In the rows, 128 means zero.
Known rows, with every step that occurs
V N T: [ 93 150  91 128 160  68 146 185 117 175 158 118 133 147 155 153 137 113
 143 121 143  83 125 144 135 109  79 130 141 122 106 132 111 121]
F D L: [165 136  95  93  80 131 137 112 121  91 101 157 128 178 141 118 120 121
 151 114  94 157 160 139 161 105 143 134 131 138 143 129 159 114]
L A N: [113 123 155  97 139 107 110 117 185 109  72 117 153  99 125 138 105 127
 119 152 111 126 125  79 166  87 132 150 149 163  74 126  96 149]
E L A: [121 118 107 122  83  95 143 124 157 107 115  78 148 139 107 133 112 122
 112 149 113 111 167 118 164 137 142  89 151 154  86 114 123 137]
A N: [139 127 160 112 151 136 119 154 146 125  80 152 125 106 129 129 127 133
 108 143 112 121 121 101 148  96 140 146 143 136 100 121 119 148]
S N D L: [146  89  65 130  83 135 132 106 118  70 112 188  88 168 137 136 147 167
 157 117 101 163 177 140 139 154 137 130 119 120 166 183 157 154]
D F: [133 119 126 119 119 150 123 141 125 171  92 143 122 141 131 131 103 106
 158 124 103 124 153 120 130 103 113 126 132 134 136 117 147 147]
F D L H: [181 132  84 105  53 131 133 131 147  62 110 181 124 164 142 100 133 149
 164 105  46 178 186 135 179  90 115 145 122 153 151 131 146 106]
S N: [122 110 105 131 130 140 130 108 127 132 141 158 101 105 133 128 133 133
 143 115 147 136 170 118 127 167 141 118 126 121 134 158 118 137]
F D: [148 136 117 101  94 115 127  93 133 117 125 157 141 144 141 122 133 116
 150 102 156 154 154 130 153 128 142 135 133 149 137 125 140 127]
L V N A: [ 97 165 140 134 129  48 161  97 161 137 166 136 127 167 131 134 159 160
 125 134 106  98 126 127 143  98 143 154 104 141  63  63 129 127]
S N T L: [128  84 107 133 145 149 111 124 108 154 181 122 116 161 180 142 132 119
 154 140 155 120 154  94 141 166  93 123 171  99 121 187  80 155]
T N E L A: [148 134  95 116  43  44 169  92 160  97 101  98 137 188 148 119 112 121
  96 155 116 154 131 116 129 163 125  80 157 202  79 119 121 168]
H L: [122 149 113 149  72 145 139 121 136 125 145 167 140 126 145 120 132 126
 117 110 130 145 119 104  96 133 144 128 159 115 165 140 128 125]
E L: [143 122 113 134  99 128 151 155 120 122 125 118 119 145 112 127 127 130
 106 143 119 106 163 138 139 152 154  86 140 128 113 113 145 138]
A N S: [111  98 141 114 136 124 107 107 145 115  60 149  89 113 148 124 127 166
 114 142  88 139 118  96 165  94 134 172 143 120  79 145 133 155]
N V: [142 143 117 100 116 120 124 166 145 100 177 128 137 160 147 100 117 146
 128 144 145 133 145 124 147 165 129 134 120 155 128 113 128 160]
F D L A N: [152 128 127  60  84 113 119 100 183  73  46 142 146 145 137 129  96 122
 144 136  76 152 158  92 201  60 144 161 154 180  87 126 131 130]
E L V N: [115 175 119 122 106  64 151 139 162 136 138 143  92 163 135 136 143 142
  96 121 135  70 170 149 159 128 154  99 123 120  62  57 132 123]
T N D L: [153 118  88 123  62  78 147 135 120  78 100 159 101 226 152 149 134 165
 147 133  55 179  90 140 106 116 110 166 145 153 150 164 170 153]
A N E L: [180 128 134 110 104 123 138 150 138  90  65 163 120 145 133  91 137 141
  66 161 121 127 165 121 154 152 166  71 142 165  82 105 126 178]
H L A N D F: [117 125 116 121  44 120 113  94 199 120  48 194 162 143 149 137 113 130
 146 116  89 164 132  64 129  85 129 161 183 165 150 154 140 196]
V N: [106 166 116 129 139  71 148 146 135 149 128 130 132 128 132 139 129 124
 126 117 129  99 128 147 129 113 105 130 122 125 108 104 119 114]
D L S N: [120 112  82 133  80 218 142 123  95 130 153 165  68 132 124 132 119 129
 156 121  83 148 171 125 129 157 122 135  99  93 127 204 131 111]
F D L H N: [173 107  61 107  47 113 155  96 127  59 113 190 122 154 124  68 150 150
 168 105  56 204 201 116 181  87 119 143 114 154 152 133 162  96]
F D L V N S: [111 158  84  83  72  65 130  60 157 106  90 189  62 203 185 122 131 161
 151  92  87 133 172 142 203  67 143 166 115 116  68 102 167 110]
H L A: [100 145 107 140  66 108 137  81 174 115 133 136 170 115 144 130 110 111
 126 119 127 146 121  82 117 117 132 131 167 140 142 147 110 126]
V N T L H: [128 139  99 143 130  71 123 185 143 132 180 122 147 172 179 128 145 135
 152 134  79 102 135 125 153  87  30 137 145 122 108 136  67 131]
V N E L H: [162 163  71 142  66  61 169 167 160  82 127 170 131 142 137  78 165 152
  90 126  79 123 195 162 153 143 106  53 109 162 107  85 112 140]
F D L V N: [136 189 104  76  84  73 134  99 161 113 110 190  98 197 165 126 133 132
 145  93 119 119 174 153 180  78 148 152 115 133  87  76 148 102]
N D: [128 120 106 141 105 113 119 100 133  90 128 148 131 163 134 133 153 159
 140 118 136 151 122 140 123 141 121 139 121 139 158 158 143 156]
L S N E: [128 118  93 136  82 192 136  78 112 124 161 192  97 113 143 101 139 126
 135 110 162 168 174 130 120 207 125  94  85 123 125 197  97 138]
D L: [146 125 111 117 116 143 135 160 113 109 104 133 111 161 131 126 116 132
 139 139  66 132 139 137 138  97 132 129 129 121 130 129 150 117]
F D L S N A: [133 111  78 129  41 193 175  78 104 110 176 169 107 171 111 124 135 139
 181 121  65 188 184 112 151 150 153 157  96 138 122 190 150 111]
D L V N: [120 177 115 104 112  82 139 135 156 124 117 170  86 178 154 134 127 146
 123 121  84  84 151 148 155  73 134 142 111 115  80  83 137 106]
T N: [130 137 131 125 106  83 144 130 121 139 126 125 107 158 148 149 118 125
 131 126 113 154  83 121  99 129 107 158 154 157 114 137 137 134]
E L S: [122 131 104 147  71 184 155 158 109 140 161 118 107 142 106 125 124 123
 113 132 105 117 160 139 127 167 134  99 113 112 106 153 130 118]
L S N: [102 115  97 146 100 203 134 104 115 142 177 160  82  98 121 134 125 124
 145 109 146 144 163 120 118 186 118 133 101 106 122 195 109 119]

Rows
[128 187 121 106 117  55 130  76 167 123 126 186 113 165 180  99 150 143
 101 113 167 108 145 152 142 128 138 105  95 141  78  79 107 141] => L V N E
[137 105 104 126  90 131 116 117 128 136  90 165 124 178 132 132 133 139
 171 111 109 150 151 134 122 126 113 139 120 142 167 141 166 181] => N D F
[160 111  86 141  85 102 150  70 133  79 129 190 136 124 130  41 172 158
 125 127 108 197 176 120 140 142 101 105  95 161 142 128 115 132] => L H N E
[123 135 147  75 124  98 105 151 198  82 122 117 152 129 143 109  98 145
 116 168 127 129 138  74 186 120 136 155 140 188  72 111  96 174] => L A N V
[130 112 131 150  96 205 119  90 117 144 187 138 103 138 141 125 125 121
 148 132 123 147 149 104 124 182  96 138 122  88 113 203  83 131] => T L S N
[129  80 116 132 141 108 138 106  85 161 172 107 154 179 155 108 145 115
 145 148 139 136 132  88 135 127  87 134 165 107 116 162  98 137] => H N T L
[114 109 124 139 117 185 117 147  96 166 201  94 133 185 168 141 123 110
 154 146 117 119 101 111 127 142  62 145 138  93 106 200  74 131] => N T L S
[141 113  82 145  52 166 183  84  85 119 150 149 123 151 103  57 152 126
 103 133 134 163 189 132 127 196 144  66  93 129 105 154 138 128] => H N E L S
[157 150 117  72  73 117 123  79 151  92 110 190  94 200 162 114 123 137
 144 110 126 149 171 133 183  97 172 146 119 135 110 102 153 112] => F D L V
[163 126  62 101  30 194 146  66 105  95 131 221  91 168 159  88 128 119
 159 101 123 203 210 138 153 189 137 102  87 141 136 200 128 122] => F D L S N E
[161 143 124 112  80 103 131  90 152  93 119 170  99 176 162  88 144 145
  75 138 159 112 180 146 153 172 178  58 115 143  81  80 129 161] => N E L V
[114 111  84 149  68 203 154 136 108 136 170 149  80 120 104 131 130 129
 125 121 134 123 198 126 131 208 149  89 115 106 107 182 130 129] => E L S N
[118  98  89 147  78 206 177 116  94 119 181 151  97 148  99 134 134 148
 161 146  36 161 154 111 124 154 133 145  94 118 111 190 139 119] => D L S N A
[145 139  91 103  51 192 143 118 108 112 137 157 113 172 133 120 114 115
 164 106  82 166 159 141 152 126 127 145 102 127 130 174 146  95] => F D L S
[150 143 154  85 137 128 106 185 162  95 126 156 129 133 147 103 117 151
 108 162 133 127 136  95 161 143 143 155 129 160  94 103 116 173] => A N V
[135 103 132 134 146 128 111 144 106 153 167  99 143 188 178 137 128 112
 142 154 132 111 110 114 138 125  82 133 165 113 115 156  84 152] => N T L
[110 155  70 140  71 128 155 149 114 114 140 163 110 192 128 139 142 154
 153 111  61 139 132 166 120 114  82 149  82 107 129 174 141 114] => V N D L S
[164 130 152 105 134 121 118 122 141 101  68 179 128 120 151  92 135 137
  91 150 134 150 132 114 144 123 140 111 122 164  96 123 109 166] => A N E
[131 113 149 119 111 101 106  67 170 118 130  71 172 161 137 129 104 111
 134 156 107 128 116  90 155 110  93 134 160 136  90 137  82 144] => T L A
[103 153 122 151 134  60 181 131 135 147 157 114 158 147 103 139 151 143
 133 137  76 112 115 129 125 102 122 148 112 144  96  99 133 128] => V N A
[148 107  89 127  80 126 130 125 121  70 103 148 117 194 133 129 138 164
 143 129  73 154 131 149 131 116 125 140 116 130 159 158 161 147] => N D L
[132 123  97 104 112 136 119 146 143  99 186 166 106 131 151 102 120 148
 137 134 168 139 190 109 147 211 145 123 121 140 128 138 118 168] => S N V
[ 76 188  93 140 102  75 137 145 154 168 179 189 114 162 204 147 143 123
 124  98 175  85 123 115 116 109 132 137 162 103 113 119 111 114] => H L V N T
[120 111 140 112 172 134 117 192 129 147 108 136 121 125 158 146 127 125
 124 150 136 107 111  97 148  95 115 145 163 138 102 146 106 151] => A N T
[131 122 110 135  82  58 135 110 134 104 122 139 116 191 152 154 146 157
 141 121 117 178  78 128  96 142 100 166 146 161 149 166 150 164] => T N D
[116  98 112 154 116 122 163  91 122 124 171 137 126 120 107 133 150 151
 143 142 112 153 154  98 132 159 152 134 123 144 125 150 131 145] => S N A
[140 129 133  80  95  94 123 179 191  69 120 105 150 148 125 107  94 144
  93 179 118 105 182  86 197 151 161 117 151 189  53  87 110 187] => E L A N V
[109 144  73 114  85  44 143 111 168  85  95 125 153 185 134 148 130 151
 150 121  68 130 141 143 155  85  95 141 117 148 112 141 136 138] => V N D L A
[102  92  83 130 145 143 125 142 106 153 170 152 100 120 158 147 136 122
 155 122 172 121 163 113 136 166 116 120 151 118 135 183 107 146] => S N T
[112  98 122 119 127  91 106 110 148 142 158  58 177 185 170 143 111 102
 149 161 130 112 111  87 161 107  72 135 175 129  94 161  65 145] => N T L A
[122 103 106  67  69 108 112  60 173  69  22 144 116 155 155 121  95 144
 146 134  51 172 153  85 228  53 146 180 156 164  68 156 145 141] => F D L A N S
[144 133  98 141  55 174 157 126 107 123 146 143 117 155 125  91 139 126
  97 137 118 139 172 146 128 198 134  57  97 135 103 155 119 137] => N E L S
[ 83  99  77 143 121 195 133 148  90 172 203 144  92 115 157 150 134 112
 167 115 162 127 162 117 127 183 101 133 123 106 123 227 100 122] => L S N T
[165 115 140 144  94 125 107 127 157  89 148 129 144 153 142 100 138 149
 133 144  61 147 134 110 145 107  73 138 132 125 128 135  83 141] => T L H
[138 120 185  99 164 120  82 136 159 144 128 140 106 181 202 137 132 139
 118 162 138  89 108  81 171  88 116 159 173 116  55 127  76 165] => A N T L V
[121  97  84 143  98 117 120  77 129  97 139 179 106 131 134 134 161 162
 148 108 167 161 169 129 125 179 136 127 118 126 161 182 136 168] => S N D
[157 124 103 117  69  91 158  50 129  94 129 183  99 174 136  57 156 151
  84 135 168 139 198 123 159 175 186  65 107 142  86  82 143 149] => H N E L V
[106 167 109 123 104  41 121  80 173 108 140 176 104 180 156 141 162 172
 128  98 160 111 136 153 140 118 127 150  97 125 108  98 137 150] => L V N D
[104 152  74 140  39 205 140 131 138 114 236 199 104 124 158  98 118 136
 139 107 163 170 176  91 105 230 139 140 123 111 162 196 109 152] => H L S N V
[127 107  79 113  73  92 127  91 155  58  95 120 148 187 128 138 123 155
 148 134  78 154 135 128 154 100 118 138 128 152 132 160 143 153] => N D L A
